Each row was made from one small tree. The marks that hang from a mark follow it in brackets, in the order of their numbers. Every link used is in the known rows. Write each row's tree.
In the rows, 128 means zero.
Known rows:
Z188{Z359{Z336} Z598}: [146 131 107 170 114 145 191 152 198 162 101 132 147 128 154 122 103 125
 105  70 142 137 151]
Z414{Z589{Z336{Z188{Z258 Z359}}}}: [ 55 122 114  91 108 113 115  88 143 119 115  80  61 112 151 114 125 104
 137 122 129 107 137]
Z598{Z188{Z2} Z359{Z258 Z336 Z589}}: [161 186 146 171 128 207 201 118 168 187 117 169 230 157 119 124 122 138
 119 133 127 219 122]
Z414{Z589}: [ 59 115  81 129  97 117 125  97 125 110  91  70  59 111 149 140 126 150
 169  92 124 118 115]
Z589{Z336{Z188{Z2 Z258 Z359}}}: [ 91 152 138 102 146 115 100 119 163 122 151  97 112 139 141 107 119  94
 119 146 115 129 158]
Z336{Z188}: [ 95 147 104 142 129 107  88 125 106 128 127  80 108 137 130 134 146 124
 167 143 111 118 125]
Z589{Z336}: [ 74 114 101 108 156  88  96  99 141 136  99  81  85 138 137 135 127 123
 166  89 121 161 148]
Z598{Z188{Z2 Z359}}: [148 146 119 185 115 165 161 124 152 131 133 113 172 125 171 149 109 156
 124 113 116 135 128]
Z336{Z188{Z258 Z359{Z2} Z598}}: [145 170 145 145 114 158 123 169 150 129 182 104 138 152 154  94 134  90
 107 168 116 111 132]
Z336{Z188{Z258}}: [107 161 114 138 131 123  88 138 108 113 160  80 121 145 136 108 151 112
 155 173 102 112 134]
Z414{Z589{Z336{Z188{Z258 Z598{Z359}}}}}: [ 64 131 123  98 114 121 130  79 156 109 124  93  66 106 162 112 117 105
 129 121 134 116 135]
Z598{Z2{Z258} Z359{Z589}}: [131 166 130 183 122 172 176 147 152 117 128 154 201 120 158 153 142 170
 138 108 117 226 131]
Z598{Z359{Z258}}: [102 181 112 174 123 144 166 120 138 136 135 111 148 136 125 144 142 149
 168 134  88 196 125]
Z188{Z2 Z598}: [128 154 113 158 135 149 146 138 195  82 148 109 112 136 170 134  82 151
 120  90 126 128 126]
Z598{Z2{Z258} Z188{Z359{Z589{Z336}}}}: [158 142 145 168 126 179 159 140 150 148 145 149 213 129 188 158 132 152
 116 112 145 179 144]
Z188{Z359 Z598}: [134 134 102 176 112 135 179 147 178 130 121 106 128 118 167 138 100 133
 119  73 123 125 142]
Z359{Z2 Z258 Z336{Z188{Z598}} Z589}: [140 183 151  84 136 188 100 196 145 243 114 137 157 249  55  78 156  69
 134 157 154 209 107]
Z589{Z336{Z188}}: [ 74 129 118  98 156  85  77  97 132 140 116  83  88 138 131 128 133 104
 158 121 123 139 147]
Z589{Z336{Z188{Z2 Z359{Z258}}}}: [ 80 157 137  99 150 110  98 114 161 140 141  96 104 147 126 122 120  98
 131 141 119 138 152]
Z336{Z188{Z2{Z258} Z598{Z359}}}: [131 180 142 164 121 162 136 135 179  90 183 140 142 120 172 129 116 134
 102 164 114 133 128]
Z598{Z2}: [106 144 111 160 139 123 123 136 126 108 119  89 135 139 153 158 131 165
 177  89 127 156 129]
Z598{Z2 Z188{Z359{Z589}}}: [156 141 132 180 126 163 168 134 127 156 115 120 209 133 165 158 123 153
 140  83 144 158 129]

Write each row's tree:
[141 139 119 161  96 170 145 184 172 176 115 139 155 160 137 120 149 134
 117 124 121 187 138]	Z188{Z359{Z2{Z258} Z336}}
[106 147 146 106 153 114 116 120 165 128 155 103 118 134 158 111 118  88
 118 129 133 126 162]	Z589{Z336{Z188{Z258 Z359 Z598{Z2}}}}
[172 162 141 166 122 179 199 176 206 129 160 144 187 141 178  93 108 114
  84 110 144 136 165]	Z188{Z258 Z359{Z336} Z598{Z2}}
[ 49 116 108  94 109 104 114  82 143 127  98  79  54 108 147 127 120 110
 143 107 134 110 134]	Z414{Z589{Z336{Z188{Z359}}}}
[131 171 138 142 139 140 113 143 137 100 183 101 137 141 164 110 130 108
 130 157 127 106 136]	Z336{Z188{Z258 Z598{Z2}}}
[160 157 131 157 124 174 187 182 180 120 151 120 182 143 164  99 102 109
  98  93 135 137 152]	Z188{Z258 Z359{Z589} Z598{Z2}}
[135 128 106 144 106 159 147 186 153 208  62 122 159 176  97 105 138 116
 130  83 134 190 130]	Z188{Z359{Z2 Z336 Z589}}
[ 72 152 105  81 161 118 100 134 124 186  96  84 113 196  71 119 136 100
 180 108 124 197 134]	Z359{Z258 Z589{Z336}}
[ 45 116 107  87 116 100 100  76 134 121  99  74  46 112 147 127 124 113
 153 109 135 112 130]	Z414{Z589{Z336{Z188}}}
[129 174 121 165 110 170 157 170 184  84 170 104 153 141 156 101 106 137
 105 146  89 128 152]	Z188{Z2 Z258 Z359}
[144 129 115 119 115 187 106 201 150 210  81 155 160 208  95  95 165 122
 131 117 147 239 117]	Z359{Z2{Z258} Z336 Z589}
[118 157 128 150 106 142 101 162 129 144 148 105 130 146 138 127 152 116
 131 164 107 136 125]	Z336{Z188{Z359{Z2{Z258}}}}
[124 179 143 148 137 144 139 133 141 133 151 117 152 141 139 132 128 115
 137 139 129 141 123]	Z336{Z188{Z598{Z2 Z359{Z258 Z589}}}}
[167 170 143 163 136 183 197 154 186 118 152 151 195 139 167  95 114 121
 104 108 139 176 146]	Z188{Z258 Z598{Z2 Z359{Z336 Z589}}}
[161 159 128 180 116 183 162 137 155 114 166 116 186 135 177 123 113 144
 112 143 107 130 137]	Z598{Z188{Z2 Z258 Z359}}
[106 185 120 158 115 159 153 159 181 122 151 101 138 157 125 136 106 144
 128 134  96 147 136]	Z188{Z2 Z359{Z258}}
[120 152 116 139 128 146 113 141 164 151 118 136 142 151 127 114 141 132
 129 146 132 152 141]	Z359{Z336{Z188{Z2{Z258}}}}
[106 155 125 111 122 152 126 175 145 198 108  98 136 196  88 114 137  97
 143 114 118 196 129]	Z188{Z359{Z2 Z258 Z589{Z336}}}
